Known rows, with every way that one mark hangs from another:
[J_633 J_792 J_920]: [-11   8   1  -3   5   1   4 -15   5  16   5   4  23  -3   7  13  14  16
 -14  11  13   1  12  -2   1   6  -2]
[J_451 J_537 J_724]: [-15   3  -1  -2   6   5   7 -10  20  -5  17 -14  28  -9   4  19   8   6
  -5   6   9  -1   6  -4   3  10 -20]
[J_117 J_792]: [-16   0   5  -7   3   3   4 -18   0   4  10  -7  23   1  19  12   4  15
 -17   5   3  -4   5  -9   0  10  -4]
[J_537 J_668 [J_724 J_920]]: [ -6   5   9 -13  -9  15  13 -24  10   3   9 -11  27   2   6  28   6   5
 -13   7  13   5   0  -3  -7  10 -19]
[J_668 J_537]: [-17   4   7  -5   7   1   2 -13   5  -1  10 -14  25   0  10  22   4  14
 -15   8   7  -2   7  -7   1  18 -10]
[J_920 J_453 J_633]: [ -9   4   7  -7  13  13   7 -17   5   0  10 -13  27 -10   6  13  15   9
 -18  -3  11   4  -4 -11  -6  11  -5]
[J_633 J_792]: [-11   7   3  -4   7  -1   5 -12   3  10   6  -3  23  -5  14  18   8  17
 -12   8   8  -2   9  -7  -1   7  -6]
[J_668 [J_537 J_451 J_724] [J_920 J_394 J_453]]: [-10   3  13  -5   0  10  -4 -14  11   2  21 -14  22   3   2  34   7   2
 -17   2  20  -2 -13  -7 -15  15 -22]
[J_792 J_633]: [-11   4   5  -9   7  11   2 -11  -3  10   8  -8  24   0  12  16   5  11
 -15   5   0   0  11  -9   5  13  -5]
[J_668 J_537 [J_920 J_394]]: [-15  -2   9  -6  11  -6  -1 -11  11   7  12 -15  21   5   9  27   3  12
 -17   5  12  -5  -5  -7   1  22 -13]
[J_668 [J_920 [J_633 [J_792 J_117]] [J_724 J_451]]]: [-15   4   4  -4  13   0  10 -22   6  23   8   3  35  -9   7  18   6  -1
 -11  -5  24  11  -4 -21  -1  18  -6]
[J_792 [J_117 [J_633 J_920]]]: [-14   0  -2 -10   6  13   0 -22  -5  16   8   6  27   7  13   9   8   5
 -17   3   8   5  10  -9   3   8   3]
[J_920 J_394 [J_451 J_668 J_724] J_453 [J_633 [J_792 J_117]]]: [-11  13  -5  -1  25   2  11 -27  11  12   8  -2  41 -13   3  15  27   3
  -6 -10  18  -3 -18 -11 -16   4  -4]
[J_920 J_724]: [-10   3   3  -4   8   6   7 -17   4   4  14 -13  23  -9   8  17  12   6
 -10   2   8  -1   0  -7  -1   9  -6]
[J_537 J_668]: [-12   5   7 -14   3   9   6 -18   4   2   9 -14  29  -2  11  22   9   9
 -12   3  10   0   3  -2  -4   7  -6]
[J_537 J_451 [J_724 [J_920 J_453 J_633]]]: [ -5   7  10  -5  -6  23   8 -25   7   0  12  -9  27  -6   2  24  12   1
 -14  -3  15   9  -9 -13 -14  13 -21]
[J_394 [J_920 [J_633 [J_792 J_117]]]]: [ -2   0   3  -1   4   5  11 -24  -4  17   0   5  35   1  23  12  14  17
 -21  -3  15   3   3 -13   0  11   1]
[J_920 J_394 [J_451 J_668 J_724] J_453 J_633]: [-14  12   3  -4  24   5  10 -24  15   0  14 -19  38 -16  -1  15  26   2
  -4 -12  11  -3 -23  -6 -13   7  -8]
[J_633 [J_792 J_117] [J_920 J_394 J_451 J_453]]: [-10   6   2   2  21  11   2 -27   2  21   5  10  24   1   5  14  30   5
 -17   2  19  -6  -9  -5  -8   3   1]
[J_451 J_537 [J_724 [J_920 J_453]]]: [-14   5   2  -2   6  11  12 -15  26  -4  19 -16  27  -6   2  16  12  -2
  -8   6  14  -2   0 -13   1  15 -27]
[J_537 [J_668 [J_920 J_451 J_633]] J_724]: [-10   2   9 -15  -2   8   6 -22   4   3  11 -16  37 -10  -7  26  12   4
  -9  -7  21  12 -13  -5 -13  13 -12]
[J_451 [J_537 [J_668 J_920]] J_724]: [-16   2   1 -13   0   0   7 -11  24  -1  21 -20  35  -6  -1  24   6   0
  -4   4  21   2   2  -4   0  12 -22]
[J_668 J_537 J_920]: [-18   0   7  -9   4  -6  -1 -10   7   4  13 -18  26   3   6  23   0  11
 -14   7  13   0   6 -10   2  24 -13]
[J_668 [J_451 J_537 [J_724 J_920]]]: [-22   2  -1  -7   2   0   8 -15  25  -6  17 -12  29  -4   4  21   6   1
  -3   8  15  -2   8 -13   4  24 -33]
[J_451 [J_668 J_537] [J_724 [J_920 J_394 J_453 [J_633 J_792]]]]: [-13  18   0  -1  16  -6  15 -20  27   8  11 -11  36 -10   1  20  16   8
 -12  -1  19  -1 -14 -14  -9  17 -16]
[J_792 J_117 J_633]: [ -9   0   1  -8   8  15   3 -16  -8  15   5   0  28   7  15  16   5   8
 -16   5   3  -1  13 -12   3  13  -3]
[J_633 [J_792 J_117]]: [ -9   4  -1  -3   8   3   5 -18  -2  15   2   6  26   2  18  18   8  14
 -14   8  11  -2  12 -10  -2   7  -4]
[J_724 [J_451 J_537 J_668] [J_920 J_394 [J_633 J_792]]]: [-23  14   1   4  12   3  15 -22  29  14   3   1  32 -13  13  21  11   3
  -6   0  12   0 -12 -10   0  19 -16]
[J_668 [J_451 J_537 J_724] [J_920 J_394 J_453 J_633]]: [-18  -2   1  -8  17  -1   3  -9  27  -2  24 -16  30 -12  -5  20  16  -1
 -11  -4  28   0 -15 -14  -4  21 -27]

Rows:
[-19   6   6   5  20  19   8 -22  24  10  20  -5  22 -11   0  15  24 -11
 -14   2  20  -2 -16  -5   0   8 -11] => [J_633 [J_920 J_394 J_453 [J_724 [J_451 J_537]]]]
[-10   6   1  -5   8  12   6 -16   1  18  13  -4  26  -5  -1  11  17   3
 -14   5  10   4   6  -7   5   9   1] => [J_792 [J_633 [J_920 J_724]]]
[-15   5   7  -2  14  20  11 -28  20  -1  11 -15  31 -11  -1  21  27  -3
 -13  -7  21   0 -29  -8 -10  15 -16] => [J_724 [J_920 J_394 [J_451 [J_537 J_668]] J_453 J_633]]
[-12   9  -2  -3  11   8   5 -17   5  19  18   1  24 -13   2   4  21   0
 -17   2  21   5  -2 -13  -2   0   5] => [J_117 [J_633 J_792 [J_920 J_453 J_724]]]
[-17   7   3  -3  16   2   3 -23   6   4   6 -14  29  -6  11  19  18   8
  -5  -3   2 -11 -12   0  -8   9  -4] => [J_920 J_394 [J_451 J_668]]
[ -8  10   3   1  10  16   9 -19  16   4  13  -4  31 -20  -7  26  29   4
 -14  -4  27   3 -27  -4 -19   2 -12] => [J_920 J_394 [J_451 [J_537 J_668 J_724]] J_453 [J_633 J_792]]
[-12   5   1  -1   8  13  14 -17  26  -4  17 -16  31 -12  -3  15  14   0
 -10   0  17   5  -6 -15  -1  17 -24] => [J_451 J_537 [J_724 [J_920 J_453 J_633]]]
[-12  10  10   2  25  11  13 -22  14  16  13  -2  26 -19   7  17  20   0
 -16  -7  19   3 -22 -14  -7   8  -4] => [J_920 J_394 J_453 [J_633 J_792] [J_724 J_451]]
[-18  11   7  -4  17  27   9 -21  21  17  20  -4  30 -10  -4  17  24 -16
 -16   0  24   1 -16  -6   0   7  -6] => [J_792 [J_633 [J_920 J_394 J_453 [J_724 [J_451 [J_537 J_668]]]]]]
[-15   6   8  -5   2   0   6 -18   8  18   6   5  36  -1   3  29  -3   7
 -16   3  24  14   2 -18  -4  24 -16] => [J_668 [J_537 [J_724 J_451]] [J_920 [J_633 [J_792 J_117]]]]
[-11  -2  -3  -4  13  13   4 -26  -1  20  13   6  22   2  10  12  17  -2
 -17  -2  12   2  -9  -7  -1   4   4] => [J_792 [J_117 [J_633 [J_920 J_394 J_724]]]]
[-14   2   8 -21  16   0   6 -17  20   1  22 -17  35  -7  -3  24  16  -1
 -13  -8  30   3 -17 -12 -11  16 -20] => [J_537 [J_668 [J_451 J_724] [J_920 J_394 J_453 J_633]]]
[-11   5  -4  -3   6   4   4 -20   1  21   1  13  26   4  11  14  14  13
 -15  11  15   1  15  -5   1   6   1] => [J_633 [J_792 J_117] J_920]
[-17   9  -2  -2  10   3   2 -22  -1  18  14   1  28 -16  -1   8  22   3
  -9  -1  16   5  -4 -10  -1   4   6] => [J_117 [J_633 J_792 [J_920 J_451 J_724]]]
[-13  15   7  -2   5   6  17 -26  20  17   2   3  31  -8  10  25   8   5
 -10  -1  11   6 -13  -9  -8  14 -16] => [J_537 [J_724 [J_451 J_668] [J_920 J_394 [J_633 J_792]]]]
[-19   5  -4  -8  11  -9   4  -6  26   2  21  -9  35 -17  -6  16  14   3
  -9   0  33   5  -1 -20  -3  20 -24] => [J_668 [J_451 J_537 J_724] [J_920 J_453 [J_633 J_792]]]
[-10   2  -1  -8   7  15   2 -20  -5  22   4   7  28   9   9  12  11   7
 -19   8   7   2  16  -8   5  11   0] => [J_792 J_117 [J_633 J_920]]
[-15  11   3  -6  16  21   5 -20  20   8  20  -9  35  -9 -12  17  30  -6
 -11   0  22  -2 -14  -1  -4   4 -11] => [J_792 [J_633 [J_920 J_394 [J_451 [J_537 J_668] J_724] J_453]]]
[-15   3  11  -5  22  -2   4 -18  16   0  20 -22  34 -10  -9  23  18   3
 -13  -8  22   1 -23 -13  -8  22 -16] => [J_668 J_537 [J_920 J_394 [J_451 J_724] J_453 J_633]]
[-14   7   5  -4  19  15  10 -22  22  -6  19 -18  37 -19  -8  22  28  -3
  -8 -10  22   0 -27  -4 -13   7 -15] => [J_920 J_394 [J_451 [J_537 J_668] J_724] J_453 J_633]
[-13  13  -3   4  11   0  13 -20  21   3  15 -15  48 -22   2   7  29   4
  -5  -9  23  -2 -12 -12  -7   7  -9] => [J_394 [J_920 [J_451 J_537 J_668 J_724] J_453 [J_633 J_792]]]
[-17  11  -5  -3   6   6  13 -17  31  -3  17 -20  35  -8   2  14  14  -4
  -2   5  14  -4   0 -11  -2  13 -24] => [J_451 J_537 J_668 [J_724 [J_920 J_453]]]
[-12   3  11 -16   2   4   3 -20  15   4  20 -16  31   1   7  32   7   1
  -5  -4  17  -3 -10   0 -10   7 -20] => [J_537 [J_451 J_724] [J_668 [J_920 J_394]]]
[-23  12  -6   0  12   9   2 -21  17   2  12 -12  35 -13  -4   8  29  -3
  -5   2  17  -5  -3  -3  -6   7  -6] => [J_633 [J_920 [J_451 J_537 J_668] J_453]]
